What can hang from each mark
W: B
U: K
Z: B J
X: B J
J: E X Z
K: H U
H: B K
E: B J
B: X

Every row comes from one small tree of marks. The marks that hang from a mark follow it in brackets, in alphabetical order. Every link used is in the known rows. Which tree was each row made from?
Known rows
B{X}: [-0.56 -1.23  2.06 -0.78  2.34  0.15  0.56  0.47 -0.29  1.01 -1.03 -3.21
 -0.29  0.49 -2.51 -0.01 -0.72  0.67  0.60 -1.89  0.20]
X{J{E Z}}: [-1.17 -1.52  2.75 -0.54  2.19  0.26 -0.51  1.11 -0.90  0.27  0.62 -3.22
  0.27 -1.34 -1.56 -0.36 -1.84  0.19 -0.86 -2.87  1.78]
Z{B J}: [-0.62 -0.79  1.95 -1.46  1.84  0.59  0.94 -1.39  0.17  2.14 -0.73 -2.94
 -0.31 -0.73 -2.21 -0.41  2.04  0.14 -0.04 -1.93  2.06]
B{X{J{E}}}: [-1.68 -0.77  1.96 -0.26  2.46 -0.22  0.11  0.31 -0.58  0.13  0.50 -3.20
  0.06 -0.63 -2.55 -0.14 -3.24  0.64 -0.34 -2.81  2.02]
Z{J}: [ 0.17 -1.29  1.92 -1.39  1.98  0.28  0.75  0.04 -0.60  2.50 -0.47 -2.97
 -0.10 -0.23 -2.27 -0.27  1.70  0.24  0.12 -1.89  0.38]
X{B J{E Z}}: [-1.74 -0.91  2.88 -0.32  2.73  0.54 -0.60  0.84 -0.64  0.06  0.91 -2.98
  0.36 -1.25 -2.21 -0.36 -1.91  0.34 -1.14 -3.03  1.05]
K{H U}: [ 1.14 -2.01  2.51 -1.15  2.11  0.05  0.32  1.68  0.55  3.84 -0.19 -2.83
 -0.28 -0.70 -3.69  0.15  1.42 -0.22  1.37 -1.26  0.05]
K{U}: [ 0.82 -1.86  2.25 -0.68  1.75 -0.08  0.46  1.04  0.00  3.16 -0.81 -3.08
 -0.25 -0.88 -2.42 -0.01  1.90  0.18  0.49 -1.14 -1.06]
Z{B{X} J}: [-0.91 -0.11  1.88 -1.10  2.38  0.94  0.88 -1.43  0.29  1.59 -0.60 -2.90
 -0.23 -0.34 -2.43 -0.31  0.79  0.54  0.13 -2.20  2.36]
X{B J{E}}: [-2.07 -0.87  2.15 -0.38  2.50 -0.30  0.11  0.16 -0.38  0.53  0.48 -2.98
  0.14 -0.91 -2.90 -0.25 -2.11  0.46 -0.92 -2.75  0.87]
W{B}: [ 0.66 -1.71  1.72 -1.43  1.66 -0.41  0.71  0.17  0.62  1.14 -1.13 -3.11
 -0.63  0.21 -3.45 -0.04  0.07  0.32  0.55 -2.55  0.15]
Z{J{E{B} X}}: [ 0.61 -0.09  2.63 -1.68  1.86 -0.03  0.70 -1.12 -0.31  2.07 -0.02 -2.83
  0.16 -0.13 -0.71 -0.09 -0.26  0.05  0.00 -3.26  2.91]
E{B J{X}}: [ 0.69 -0.59  2.94 -1.37  1.39  0.03  0.68 -0.32 -0.88  1.48 -0.10 -3.28
  0.05  1.23 -0.47 -0.14  0.41  0.40  1.14 -2.42 -0.59]
H{B{X{J{E Z}}} K{U}}: [ 0.51 -1.16  2.57 -0.52  2.89  1.34  0.19  2.92  0.44  0.74  1.55 -2.86
  0.61 -2.63 -2.94  0.19 -5.45 -0.03 -0.78 -2.29  1.65]
K{H{B{X{J{Z}}}} U}: [ 0.79 -1.22  2.52 -0.47  2.78  1.31  0.10  3.29  0.48  1.92  1.78 -2.81
  0.38 -2.10 -3.53 -0.05 -2.56 -0.20  0.91 -2.12  0.58]
E{B{X} J{Z}}: [ 1.31 -0.64  3.11  0.06  2.05  1.56  0.46  0.37 -1.01  0.80  0.53 -3.39
  0.06  0.94 -0.79 -0.35 -1.58  0.81  0.79 -2.34 -0.12]
H{B{X{J}} K{U}}: [ 0.53 -1.20  1.76 -0.74  2.61  0.83  1.29  2.96  0.58  1.55  0.81 -2.92
  0.36 -1.88 -3.99  0.33 -3.50  0.18  0.23 -1.55 -0.36]
H{B K{U}}: [ 1.70 -2.18  2.06 -1.53  2.01  0.44  1.37  2.38  0.84  2.54 -0.51 -2.91
 -0.02 -1.44 -3.64  0.40 -1.59 -0.25  0.25 -0.78 -0.44]
E{B J}: [ 1.35 -1.23  2.48 -0.41  1.23  0.39  1.17 -0.28 -0.84  1.85 -0.04 -3.45
 -0.21  0.98 -1.49 -0.29 -0.48  0.54  0.88 -1.78 -0.61]
U{K{H{B{X}}}}: [ 0.31 -1.70  2.40 -0.97  2.40  0.84  0.92  1.79  0.69  1.16 -0.43 -2.80
 -0.22  0.73 -5.72  0.14 -4.88  0.12  0.88 -1.53  2.74]
W{B{X{J{E Z}}}}: [-0.44 -0.72  2.21 -0.46  2.64  0.46 -0.43  0.65  0.22 -0.61  0.89 -3.09
  0.00 -0.99 -2.76 -0.20 -3.66  0.54 -0.53 -4.04  2.23]
K{H{B{X{J}}} U}: [ 0.45 -1.17  1.77 -0.52  2.55  0.49  0.75  2.62  0.73  2.27  1.39 -2.84
  0.09 -1.75 -4.27  0.02 -2.69 -0.11  1.20 -1.81  0.38]
U{K{H{B{X{J}}}}}: [-0.50 -1.32  2.17 -0.58  2.54  0.85  0.88  2.39  0.33  0.85  0.65 -2.86
  0.11 -0.06 -5.83 -0.05 -5.47  0.16  0.68 -2.05  2.72]

Write each row's tree
[ 0.55 -2.26  2.45 -1.36  1.89  0.42  0.96  1.89  0.63  1.83 -0.66 -2.83
 -0.27  0.42 -5.51  0.04 -3.57 -0.26  0.70 -1.31  2.58]
U{K{H{B}}}
[ 0.59 -0.61  2.30 -0.18  2.15  0.08  1.06 -0.66  0.02  0.78 -0.68 -3.23
 -0.30  0.34 -2.04  0.03 -3.19  0.65  0.23 -2.63  2.83]
J{E{B{X}}}
[ 0.82 -0.68  3.01 -0.17  2.37  0.95  0.37 -0.01 -0.15  0.46 -0.31 -3.22
 -0.04 -0.01 -1.26 -0.06 -3.03  0.58 -0.02 -2.89  2.89]
J{E{B{X}} Z}
[-1.59 -0.05  2.52 -2.29  2.00 -0.08  0.00 -2.21  0.30  1.46 -0.41 -2.72
  0.02 -0.80 -0.97 -0.26  0.74 -0.13 -0.52 -3.05  3.87]
Z{B J{E X}}
[ 0.23 -1.09  1.83 -0.57  2.65  0.41  0.86  2.20  0.62  1.13  1.14 -2.89
  0.44 -2.20 -3.55  0.37 -5.60  0.06 -0.53 -2.03  1.53]
H{B{X{J{E}}} K{U}}
[ 0.53 -0.69  3.52 -1.46  1.98  0.27 -0.14  0.01 -0.30  0.70 -0.49 -3.06
  0.17 -0.16 -0.11  0.01 -1.05  0.04 -0.02 -3.33  2.64]
J{E{B} X Z}
[-1.78 -0.66  3.44 -1.98  2.10  0.27 -0.88 -0.99  0.29 -0.01 -0.88 -2.97
  0.00 -0.85 -0.50 -0.17 -0.10 -0.14 -0.51 -3.15  3.48]
J{E X Z{B}}
[-1.39 -0.54  2.89 -1.59  2.19  0.05 -0.38 -0.10 -0.76  1.01  0.25 -2.96
  0.14  1.08 -1.32 -0.17  0.73  0.47  0.38 -2.33 -2.21]
E{J{X{B}}}
[ 0.20 -0.64  2.84 -1.57  1.72 -0.55  0.50 -0.63 -0.06  0.99 -0.94 -3.08
 -0.09  0.31 -0.84  0.13 -1.14  0.15  0.26 -2.98  2.45]
J{E{B} X}
[-0.89 -0.67  1.52 -0.58  2.39 -0.42  0.22 -0.08  0.41 -0.21  0.45 -3.09
 -0.23 -0.61 -3.42 -0.09 -3.80  0.63 -0.27 -3.77  1.97]
W{B{X{J{E}}}}
[-1.39 -0.61  3.54 -1.73  1.75  0.92 -0.76 -0.60 -0.56  0.46 -0.06 -3.15
  0.09  0.17 -0.10 -0.41  1.35  0.09  0.33 -2.59  0.54]
E{J{X Z{B}}}
[ 1.44 -1.48  1.97 -1.15  2.51  0.84  1.33  2.36  1.00  1.85 -0.28 -2.87
  0.04 -1.12 -3.75  0.48 -2.83  0.11  0.45 -1.03 -0.24]
H{B{X} K{U}}
[-0.88 -1.07  1.80 -1.14  2.72  0.28  1.05  1.58  0.31 -0.37  0.69 -3.05
  0.30 -1.24 -3.58  0.24 -6.64  0.19 -0.60 -2.54  2.56]
H{B{X{J{E}}} K}
[-1.61 -1.04  2.68 -0.70  2.06  0.89  0.02  0.45 -0.19  0.34 -0.06 -3.21
  0.03 -1.49 -1.87 -0.54  0.64  0.21 -0.20 -2.47  1.72]
X{J{Z{B}}}
[ 0.93 -1.28  2.45 -0.63  2.85  1.65  0.59  3.69  0.38  1.18  1.17 -2.91
  0.59 -2.27 -3.20  0.24 -3.42  0.09  0.00 -1.78 -0.12]
H{B{X{J{Z}}} K{U}}
[-1.48 -0.06  2.64 -1.94  2.66 -0.03 -0.30 -0.94 -0.27  1.59  0.20 -2.52
  0.31 -0.27 -1.51 -0.07  0.30  0.14 -0.71 -3.15  1.32]
Z{J{E X{B}}}
[-2.03 -0.93  2.73 -0.67  2.13  0.55 -0.41 -0.37 -0.06 -0.02  0.28 -3.17
  0.08 -1.90 -1.54 -0.52 -1.54  0.10 -1.00 -2.99  3.41]
X{J{E Z{B}}}
[-0.11 -0.89  2.06 -0.52  2.61  0.79 -0.04  1.43  0.15 -0.20  0.59 -3.13
 -0.04 -0.66 -2.94 -0.23 -1.82  0.64  0.26 -3.63  0.43]
W{B{X{J{Z}}}}
[-0.66 -1.20  1.70 -1.02  2.58  0.28  0.84  2.11  0.36  0.73  0.94 -2.96
  0.04 -0.81 -4.31 -0.08 -3.83  0.02  1.11 -2.28  1.42]
K{H{B{X{J}}}}
